Each row was made from one path, in order. Every step used is in the known rows, and no mark comes twice. Write each row's path.
Known rows:
h j s t: [-11 -15  17  38  30  37 -34  21  -2 -33 -23  -4  -3  -7  26  27   6  16
 -22 -23   5 -30 -53   2 -19  46  32  -7 -35  16  27]
f m h: [ 15 -34   6 -21  17  55 -43 -30  14  -2  12 -12  16  21 -23  14  55 -12
 -64  11 -36 -15  -8  18  30  64 -32 -49 -69  25 -13]
c f m: [ 22 -19  -4  11  30  21   5 -14 -18  23 -18 -40 -24  43   5  -1  18   9
 -72 -10  -3  15 -16  -7  93  85 -38 -70 -72   3 -29]
k f m h j: [  0 -24 -30  -8  54  30 -40 -22 -13  16  43 -64 -15  20 -28  21  29  35
 -18   6 -40 -15 -40  14  -1  38 -32 -58 -64  25 -21]
s t h m: [-40 -28  15  44  16   5 -49  31  -3 -20   5 -32 -49  40   6  88  17  14
 -38  -1 -26 -19 -35   3  41  55 -26 -10 -50 -11 -17]
c f m h: [ 24 -36  -2 -22  31  53 -54 -35  15 -10  13 -29  27  27 -25  10  37 -11
 -79  -3 -26 -26  -3  20  48  71 -38 -39 -75  24 -21]
t h a: [ 20  10  39  17  23   4 -39 -19  -9 -24  21 -11 -28  -4  12  26  14  36
 -25 -30  19 -64 -18  33  23  43 -31 -83 -66  20 -75]
c f: [ 14   1   2  -1  45   8 -37 -28  -6  -9 -48 -58  14  38   8 -11 -26  16
 -54 -63 -13 -20  -6   5  39  70 -13 -62 -62   9 -37]
x t: [-39 -10  64  -8  25  55 -46 -13  12   2 -66 -20  21  22  11  13  17  22
 -18 -41  20  21 -13   1  17  38  37 -74 -26  11   2]
a h j s t: [-14 -19   4  44  24  46 -45   9   9 -45 -10  -2   7  -3  29  20  15   9
 -28 -19   9 -34 -41   9 -23  27  19   2 -30  25  29]
h j x t: [-18  -1  20 -33  43  46 -26 -16  -1  12 -19 -57  29  13  -3   9  25  24
  17 -42  18  67 -29   0  13  31  10 -67 -24  24  -9]
w f: [ 19 -12  21   7  61  -4 -32  -3   3   9 -53 -52  39  48  29 -22 -32  34
 -33 -59   9 -16 -26  24  35  48   8 -50 -49   2  -1]
x t h m f k: [-12 -53 -19  -9  75  29 -46  -9  -9  32 -54 -51  10  28  36  31  21  16
 -40 -39  43  -3 -31  -8  -6  72   7  19 -69 -15 -13]
x t h: [-27 -13  25  -9  29  52 -66 -19  39 -37 -14 -10  35  20  26  29  42   7
 -19 -26  12   0 -15   6  -1  28  11 -28 -53  27 -21]
y a h m: [-31 -28 -11  49  12  18 -37 -16  -7  -3   7 -48 -49  33 -14  49  23  23
 -34   1  -2 -11  -4  18  30  23 -51 -53 -28  -6 -12]
k f m: [ 27 -23  11  12  40  14   6 -27 -36  45 -13 -24 -44  34  20 -21  19  15
 -54  -7  -3   8 -20  -1  66  73 -34 -92 -59   4 -27]
k f m h: [ 27 -40   8 -21  37  50 -52 -44   3   5  17 -18  13  21 -14  -5  37  -7
 -67  -1 -26 -31  -7  24  29  62 -36 -54 -65  23 -20]
a h t: [-24  -4  41  28  14  47 -72 -16  18 -13 -28 -14  27  33   7  -9   8  34
 -36 -38  16 -43 -15  31  66  34 -21 -38 -23  24   3]
s t x: [ -7  26  -6 -11   9   4   5 -17  36 -28 -31   0 -12  26  26  39   0   9
 -19 -49 -12   7 -35  -9  25  76 -43 -43 -66  33  -6]
w f m h t: [  3 -30  61   4  40  55 -75   2  15   3 -12 -18  41  30 -16  10   8  36
 -54 -21  20 -52 -36  36 106  70 -14 -24 -48  13  13]
t x: [  5  28 -33 -27   6   0  24 -39  37   1 -22 -33 -18  32  15  19  18  11
   5 -50 -44  34 -30 -10  12  59 -50 -75 -70  37 -18]
k f w: [-18 -20  31  -2  50  27 -28 -17 -20  -3 -19  13   6  60  32 -48 -58  11
  -5 -40   5 -46 -16   4  18  62   2 -77 -56 -34 -40]
m f: [ 10 -32 -35   3  59  26 -62  -8   4  38 -57 -44 -17  30 -12  12 -28  22
 -48 -60  -2 -16 -26   6   0  74  20 -71 -51  -9  14]
y a h j x: [ 26  15 -63 -25  45  12  -1 -44 -15   0  37 -67  18   3 -12 -17  33  18
  15 -29  -3  52 -20  12 -12  27 -62 -62 -38  39 -36]
y p: [-21 -23  47  23  22  -5 -32   3 -46 -10 -57 -26  66  47  21 -43 -15  19
 -54 -14 -27 -35  -2   2 -29  57 -38 -34 -44  -3 -27]
j x t s: [  5   4  10  12  34  47 -14 -53  52  -8 -28 -26   4 -13  32  10  31  -5
 -10 -47  13  39 -39  21   0  54  38 -51 -16  60  -6]
w f m h: [ 27 -42   8 -18  38  48 -50 -23  20   0  11 -26  40  32 -13   5  34  -2
 -69  -1 -15 -24 -13  30  47  59 -28 -34 -69  20  -4]
a h: [-12  -5 -20  16   0  36 -48 -51  23 -25 -12 -21  20  36  20 -23  36  -5
 -43 -23 -21  -9  16  22  -9   8 -40 -53 -34  36 -16]
j h m: [-21 -30   2  13  12  20 -45   7 -24   7  34 -56 -59  35  -9  49  43  15
 -15 -11 -42  -7 -22  11  30  38 -20 -47 -41  -7 -19]
h m: [-32 -21  13  35   9  -6 -17  19 -25  28 -21 -63 -69  47 -13  59  10  23
 -22 -11 -54  11 -29  -1  40  54 -21 -67 -40 -18 -13]

Write each row's path:
[-32 -27  -5  32  14   1 -38  16  -3   0  12 -56 -54  45  -1  75  29  15
 -22  -2 -48   0 -30   3  31  44 -31 -33 -54  -7 -25] -> t h m
[ 26  16 -57 -37  46   2  -2 -22 -12   2  41 -72  15  11  -4   2  36  12
  24 -31 -34  61 -38   1 -11  41 -48 -47 -56  39 -46] -> t h j x
[ 14 -13 -14   8  51  60 -27 -57  55 -11  13 -48   9 -11  12  22  36  -2
 -24 -29  18  30 -45  26  21  55  17 -33 -30  65  -9] -> c f m h j x t s
[ 26 -28  11  16  41  12   8   3 -13  36 -22 -36  -7  50  20  -8  13  21
 -57  -6  13  18 -30   6  90  70 -23 -62 -63  -2  -3] -> w f m
[ 12   1  -2 -23  27  30 -19 -26  55  -4   4 -31  20  38  -1  27  10  28
 -16 -43  -1  -7 -44  17  88  67 -59 -33 -69  37   8] -> w f m h t x
[ -1 -30 -36  16  36  59 -29  -9  26 -18  26 -54   7 -10  19  13  54  19
  29 -14 -22  10 -54   4 -58  -9  37 -16 -40  35  25] -> x t h j s
[  0   4  -3  14  42  44 -14 -49  48  -4 -12 -42  -4 -14  25  19  31   7
   2 -41   9  41 -50  20  -8  47  36 -50 -17  61  -6] -> h j x t s
[ 41 -16  51   4  32  24 -45 -35 -23   2  33 -15 -28  -5 -15  11  14  30
 -54 -16  19 -76 -11  45  52  57 -46 -99 -63  18 -63] -> k f m h a
[-38 -30 -13  46  -2  13 -39  -6  -3   5   5 -60 -50  55  -6  45  27  10
 -35  -3 -45   2  -7  13  33  19 -47 -47 -29  -1 -10] -> a h m
[ -3   0 -17  19  37  53 -25 -61  59 -16   0 -40   6 -10  28  11  39   0
  -5 -37  14  36 -39  27 -11  29  22 -40 -12  69  -4] -> a h j x t s
[  8 -11  24  40  29  55 -43 -39  57 -11  -7  -7  -7  -7  12  24  29  10
 -45 -20   0 -38 -52  40  48  76  17 -28 -34  56   4] -> f m h t s
[ -2 -57 -45  12  56  33 -83   8  -7  37   1 -66 -53  38 -25  49  -5  23
 -41 -43  -7 -23 -32  14  21  59   6 -48 -45 -23  16] -> j h m f
[-21   2 -42   5  45   9 -34  -6   2 -10  29 -60 -14  21   0  36  29  42
  11  -9 -40  -3 -48   2 -31  24 -18 -43 -66  28 -34] -> t h j
[-28   0 -51  18  29  20 -36 -28   1  -4  21 -66  -9  31  -4   8  27  37
  -2  -9 -36  -1 -24  13 -27   1 -35 -58 -41  34 -18] -> a h j
[-26 -38  -9   1  50  46 -47  10   4   8 -31   7   3  62   4 -11 -61   8
 -18 -40  13 -36 -26  -1  18  76  20 -62 -63 -47  -6] -> m f w
[ 15 -18  -6  10  57  56 -25 -49  58  -5  11 -46  18  -7  20  18  35   4
 -17 -28  26  31 -52  33  20  47  25 -29 -25  62   4] -> w f m h j x t s
[ -1   8  29  50  29  32 -30 -33  46  -6 -37 -13 -19  -5  28  17   8  23
 -26 -43   1 -30 -56  32  35  73  33 -44 -24  50   0] -> h t s
[  0  13 -33  -1  16  19  10 -13  42 -30  -3 -19 -15  10  26  40  13  12
   7 -42 -15  12 -55  -9  -2  50 -27 -23 -60  40  16] -> h j s t x
[ 16 -15  -6   8  56  57 -27 -63  47   0  16 -40  -1 -14  19  12  37   1
 -16 -28  18  26 -47  29   8  49  19 -44 -23  65  -7] -> k f m h j x t s
[-10 -55 -49  26  58  20 -77  14   9  31 -14 -66 -50  44 -21  67 -16  22
 -46 -36 -11 -18 -37   7  22  64  -2 -38 -54 -23  12] -> t h m f
[ -9  21 -16  -7   4  26 -16 -40  56 -16  -6 -26   6  38  13  15  16  25
  -3 -51  -9   3 -29  11  58  43 -65 -45 -52  46   0] -> a h t x
[  2   2 -15  22  47  57 -23 -69  56 -21   2 -31   7 -25  23  13  37   9
  -3 -34  43  27 -37  31 -14  32  20 -45 -11  66  -6] -> y a h j x t s
[  4   7  -4 -25  13  35 -13 -30  52  -4   6 -22   3  30  -7  33  25  21
 -13 -34 -16   0 -41   9  77  70 -61 -43 -69  41   2] -> f m h t x
[  8  -3 -39  -7  15  36   6 -17  48 -30  22 -14 -10   9  14  46  32   3
  -9 -21 -15   9 -53  -5  14  54 -41 -12 -69  43  20] -> f m h j s t x
[ -7  -7   8 -29  34  48 -53 -25  33 -33   4 -22  47  15  22  18  47  -3
  -8 -33  14  30 -14   6   4  32  -5 -25 -50  35 -29] -> j x t h
[  4 -28  61   3  39  56 -75 -12   4   7  -8 -12  22  23 -16   4  10  33
 -53 -22  12 -57 -31  33  93  72 -18 -38 -45  16   1] -> k f m h t
[-30   2 -22  17  46  13 -47   9   2 -29  22 -37 -10  16   7  51  16  40
  -6  -9 -18 -22 -53   2 -21  36 -13 -21 -63  25 -26] -> s t h j
[-49 -35  19  27  18  23 -52  17   8  -3   3 -53 -40  43  -1  82  30  19
 -19  -4 -21   9 -29   2  39  34 -13 -30 -43  -7 -13] -> x t h m
[ -5  27   2 -15  13  13   0 -22  40   1 -25 -28  -8  32   8  24   4  34
   6 -57 -15   8 -44   1  63  66 -46 -58 -59  34  -2] -> h t x
[ 41 -18  50   6  33  24 -44 -20 -13  -3  29 -20 -10   3 -15  17  11  34
 -55 -15  27 -72 -15  49  63  56 -40 -84 -65  16 -51] -> w f m h a
